Known rows, with every step that occurs
vubige lolo: [ 0.740  0.721 -1.303  0.589  3.023  1.410  0.389 -1.551  0.642 -0.782
  0.467  1.167 -2.208 -2.484  2.489 -0.945 -0.307 -1.649 -0.532  1.442
 -0.155  1.032 -1.120]
vulet bodu lolo zafo gided: [ 2.298 -2.006 -1.562  0.931  3.188  0.854  1.702 -1.341 -0.748 -3.191
 -1.259  1.508 -0.628 -2.589  1.907 -0.225 -1.186 -1.903 -0.576 -1.528
 -0.255  2.840 -1.803]
zafo gided vulet: [ 1.482 -0.747 -2.279  2.795  4.124  1.411  0.917 -1.088 -2.408 -0.704
 -0.138  0.720 -5.526 -3.427  2.944 -0.372  0.284  2.071 -0.212  0.010
  0.322  2.373 -0.964]
gided zafo: [ 2.037  0.953  3.601  0.928  1.380  2.164  0.286 -1.059 -1.926 -0.587
 -0.162  0.991 -4.207 -1.605  3.424 -0.548 -1.156  2.274 -1.250  4.049
 -1.747  2.523 -0.911]
subo zafo gided vulet: [ 1.320 -1.174  0.143  1.895  2.785  1.100  0.407 -0.817 -3.281  0.105
 -1.206  1.462 -6.316 -3.721  3.540  0.249  0.412  3.236 -1.185  1.121
 -0.627  1.998 -1.256]
bodu vulet gided zafo subo: [ 2.944  1.728  3.004  1.663  0.162  1.443  0.266 -0.688 -1.062 -0.101
 -1.214  1.063 -2.935 -2.945  3.732  0.103 -1.786  2.922 -0.679  2.365
 -2.647  2.814 -1.992]
gided vulet bodu lolo: [ 1.916 -1.828 -2.788  2.447  4.507  1.731  3.145 -1.943 -0.552 -2.178
 -0.039  1.620  0.853 -1.375  2.284  0.070 -1.199 -0.646  0.906 -1.608
  2.648  2.921 -1.023]
subo zafo lolo vubige vulet: [ 0.539 -0.692  0.580  1.320  4.887  2.245 -2.907 -1.454 -3.759  1.319
  0.468  0.703 -4.169 -4.430  2.497 -0.743  0.855  1.901 -2.534  0.712
 -1.765  2.075 -1.528]
gided vulet bodu lolo vubige: [ 1.143 -1.235 -2.142  2.115  5.944  1.859  1.377 -1.743 -1.409 -1.393
  0.260  0.298  0.663 -1.845  1.642 -0.163 -1.585  1.421 -0.306 -2.577
  2.111  3.359 -1.600]
gided zafo lolo bodu: [ 1.588  0.405  0.663  0.359  3.896  2.771 -0.525 -1.885 -2.806  0.005
  1.727  1.292 -2.773 -2.826  4.017 -0.431  1.600 -0.333  1.013  1.751
 -0.478  2.615 -0.539]
bodu vulet: [ 2.399  0.082 -1.341  1.205  5.013  1.678 -0.430 -1.616 -1.021 -0.076
  0.252  1.432 -0.914 -3.673  2.443 -1.143 -0.976  1.317  0.808  2.399
  0.369  1.784 -1.771]
lolo bodu vulet gided zafo subo: [ 2.841  1.919  1.740  1.108  1.037  2.028  0.182 -0.954 -1.509 -0.007
 -0.562  1.674 -1.977 -2.791  3.880  0.151 -0.775  2.182  0.609  0.949
 -1.872  3.303 -1.664]
vubige lolo bodu vulet: [ 1.494  0.890 -4.841 -0.297  5.685  2.380 -0.695 -2.151 -0.501  0.055
  1.299  2.145  0.694 -2.853  2.344 -0.881  0.424 -1.563  2.596 -0.133
  1.355  1.828 -1.158]
vulet bodu lolo: [ 2.133 -1.416 -1.644  1.079  4.191  1.594  2.397 -1.819  0.148 -2.558
  0.046  1.641  1.481 -1.943  2.140 -0.581 -1.317 -2.397 -0.044 -0.466
  1.946  2.466 -1.429]
vulet gided zafo: [ 1.836  1.403  1.381  1.741 -0.434  2.121  1.022 -0.610 -2.134 -0.111
 -0.394  1.338 -3.799 -1.002  3.487 -0.892 -2.389  1.477 -1.224  2.102
 -2.604  2.744 -1.026]
vubige vulet bodu lolo: [ 2.037 -1.651 -3.844  1.586  4.305  2.352  1.374 -1.901 -0.596 -2.423
  0.169  2.062  0.904 -1.639  1.579 -0.726 -0.801 -2.974 -0.409 -1.896
  1.539  2.917 -0.978]
bodu lolo vubige vulet gided zafo: [ 1.203  0.774 -1.910  2.053  1.155  2.484 -0.712 -0.923 -2.681  0.025
 -0.033  0.844 -2.138 -0.491  2.035 -1.007 -2.608  1.300 -2.811 -1.086
 -2.194  3.641 -1.294]
gided vulet bodu: [ 2.156 -0.943 -1.187  2.374  4.073  2.605  2.848 -1.560 -1.894 -1.519
 -0.132  1.649 -1.926 -1.815  2.748 -0.054 -0.464  0.760  1.818 -0.617
  1.711  3.102 -0.541]
lolo bodu: [ 1.587  0.304 -0.770  0.934  5.147  2.440  0.763 -1.696 -1.112 -0.607
  1.111  1.894 -1.377 -2.978  3.131 -1.215  0.756 -0.437  1.078  0.562
  1.015  2.435 -0.948]
zafo lolo: [ 1.404 -0.607  0.418  1.571  4.566  1.431 -0.264 -1.760 -1.253 -0.253
  1.173  0.587 -2.951 -4.516  3.354 -0.894  0.797 -0.540 -0.213  2.505
 -0.235  1.265 -1.332]
subo zafo: [ 1.416 -0.408  4.321  0.691  2.357  1.148  0.203 -1.001 -1.786  0.271
 -1.078  1.960 -3.736 -3.518  3.654 -0.522 -0.412  1.912 -1.985  4.074
 -1.304  1.421 -1.837]

Rows
[ 2.443 -0.052  6.551  2.095  2.350  0.517  1.494 -1.124  0.687 -1.731
 -1.605  1.060 -2.637 -4.157  3.172 -0.116 -0.785  2.163 -0.933  2.603
 -2.098  2.410 -2.339]  lolo zafo subo
[ 2.185  2.422 -0.071  0.344  0.511  1.994  0.025 -1.114 -0.452 -0.010
 -0.441  1.705 -1.582 -2.206  3.592  0.358 -0.767  0.426  0.695  0.140
 -1.881  2.779 -1.494]  vubige lolo bodu vulet gided zafo subo
[ 1.377  1.332 -6.717  0.876  3.467  2.212  0.264 -1.597 -0.577  0.397
  0.916  2.430  0.913 -2.154  2.470 -1.251 -0.968 -2.136  2.353 -2.062
  0.421  2.052 -1.341]  vubige lolo bodu vulet gided
[ 2.055 -1.577 -0.749  1.281  2.828  1.986  1.806 -0.973 -3.418 -1.159
 -1.492  1.997 -4.336 -2.844  3.276  0.765  0.246  1.193  0.379 -0.617
  0.444  2.776 -0.806]  subo zafo gided vulet bodu
[ 2.609 -1.708  3.093  2.797  2.960  0.596  3.432 -1.637  0.749 -2.808
 -1.790  1.376  0.123 -2.617  2.684  0.967 -1.129  1.189  0.285 -0.850
  0.284  3.431 -2.098]  gided vulet bodu lolo zafo subo
[ 1.586  0.679  0.706  1.674  0.679  1.926 -0.024 -1.126 -2.529  0.380
  0.672  0.788 -3.933 -2.435  3.873 -0.618 -0.757  0.309 -0.586  1.983
 -2.377  2.132 -1.009]  vulet gided zafo lolo
[ 2.317 -2.243 -3.558  1.306  3.466  1.605  0.875 -1.411 -1.361 -3.023
 -1.075  1.948 -1.263 -2.377  1.397 -0.425 -0.663 -2.499 -0.754 -2.574
 -0.604  3.295 -1.419]  vubige vulet bodu lolo zafo gided
[ 0.975  0.321  0.080  1.354  4.479  2.949 -2.886 -1.476 -3.856  0.669
  1.156  0.012 -4.507 -3.040  2.327 -0.756  0.307  2.113 -2.048  0.707
 -2.082  2.906 -0.842]  gided zafo lolo vubige vulet
[ 2.154 -2.258 -0.393  2.583  3.853  1.357  3.401 -1.892 -0.321 -2.678
 -0.970  1.919  1.204 -0.936  2.028  0.142 -1.951 -0.005  1.127 -1.406
  1.051  3.433 -1.501]  gided vulet bodu lolo zafo
[ 2.793 -1.337  4.207  1.616  2.711  0.468  2.748 -1.535  1.486 -3.221
 -1.796  1.507  0.797 -3.110  2.601  0.486 -1.322 -0.350 -0.460  0.036
 -0.489  2.954 -2.414]  vulet bodu lolo zafo subo
[ 1.650  0.172  2.720  1.019  2.514  1.945 -0.641 -1.534 -2.446 -0.109
  0.900  0.464 -4.245 -3.044  3.833 -0.302  0.241  0.955 -0.714  3.730
 -1.809  1.950 -0.871]  gided zafo lolo
[ 1.798 -2.454 -2.242  1.290  3.214  1.193  2.056 -1.371 -2.167 -1.760
 -1.304  2.023 -1.506 -2.299  2.761  0.739 -0.490 -0.356 -0.673 -1.501
  1.392  2.608 -1.366]  subo zafo gided vulet bodu lolo
[ 1.066  0.073  1.030  0.965  2.497  1.068  1.095 -1.565  0.670 -1.368
 -0.546  1.568 -1.528 -2.036  2.213 -0.732 -1.250 -0.806 -0.062  1.429
 -1.562  1.683 -1.581]  vubige lolo zafo
[ 2.019 -0.222 -3.503  0.614  6.843  2.361 -1.283 -2.308 -1.960  0.425
  1.929  1.639  0.239 -4.556  3.056 -0.902  1.365 -0.633  2.771  0.622
  1.272  2.003 -1.276]  zafo lolo bodu vulet
[ 1.661  0.442  4.450  1.281  1.772  0.378  1.076 -1.331  1.793 -1.698
 -1.438  1.064 -2.295 -3.538  2.851  0.146 -0.528  0.348 -0.857  1.671
 -2.064  1.844 -2.198]  vubige lolo zafo subo
[ 1.692  0.010 -3.071  0.901  3.283  1.988 -0.728 -1.488 -2.870  1.603
  0.520  2.568 -0.348 -3.878  3.698 -0.742  0.019 -0.340  1.597 -0.282
 -0.571  2.002 -1.752]  subo zafo lolo bodu vulet gided
[ 2.404  1.751  4.811  1.909 -0.835  1.297  1.087 -0.458 -0.832 -0.541
 -1.277  0.909 -4.290 -2.678  3.998  0.033 -1.540  2.528 -1.824  2.325
 -3.030  2.720 -1.734]  vulet gided zafo subo
[ 0.741  0.917 -2.806 -0.040  4.476  2.303  0.457 -1.906 -0.113 -0.696
  1.343  1.958 -1.009 -2.286  2.777 -0.908  0.993 -2.589  1.177 -0.348
  1.021  1.687 -0.718]  vubige lolo bodu
[ 0.811 -0.660 -2.677  2.049  5.891  1.991 -1.383 -1.654 -1.354 -0.465
  0.764  0.523 -1.043 -2.725  1.141 -1.454 -0.903  0.572 -2.669 -1.319
  0.127  2.862 -1.667]  bodu lolo vubige vulet
[ 1.753 -0.344 -1.874  1.211  5.294  3.318 -0.273 -1.412 -2.561 -1.163
  0.220  1.158 -1.616 -2.388  1.422 -0.916 -0.600 -0.052 -0.439 -1.928
  0.298  3.454 -0.864]  lolo vubige vulet bodu
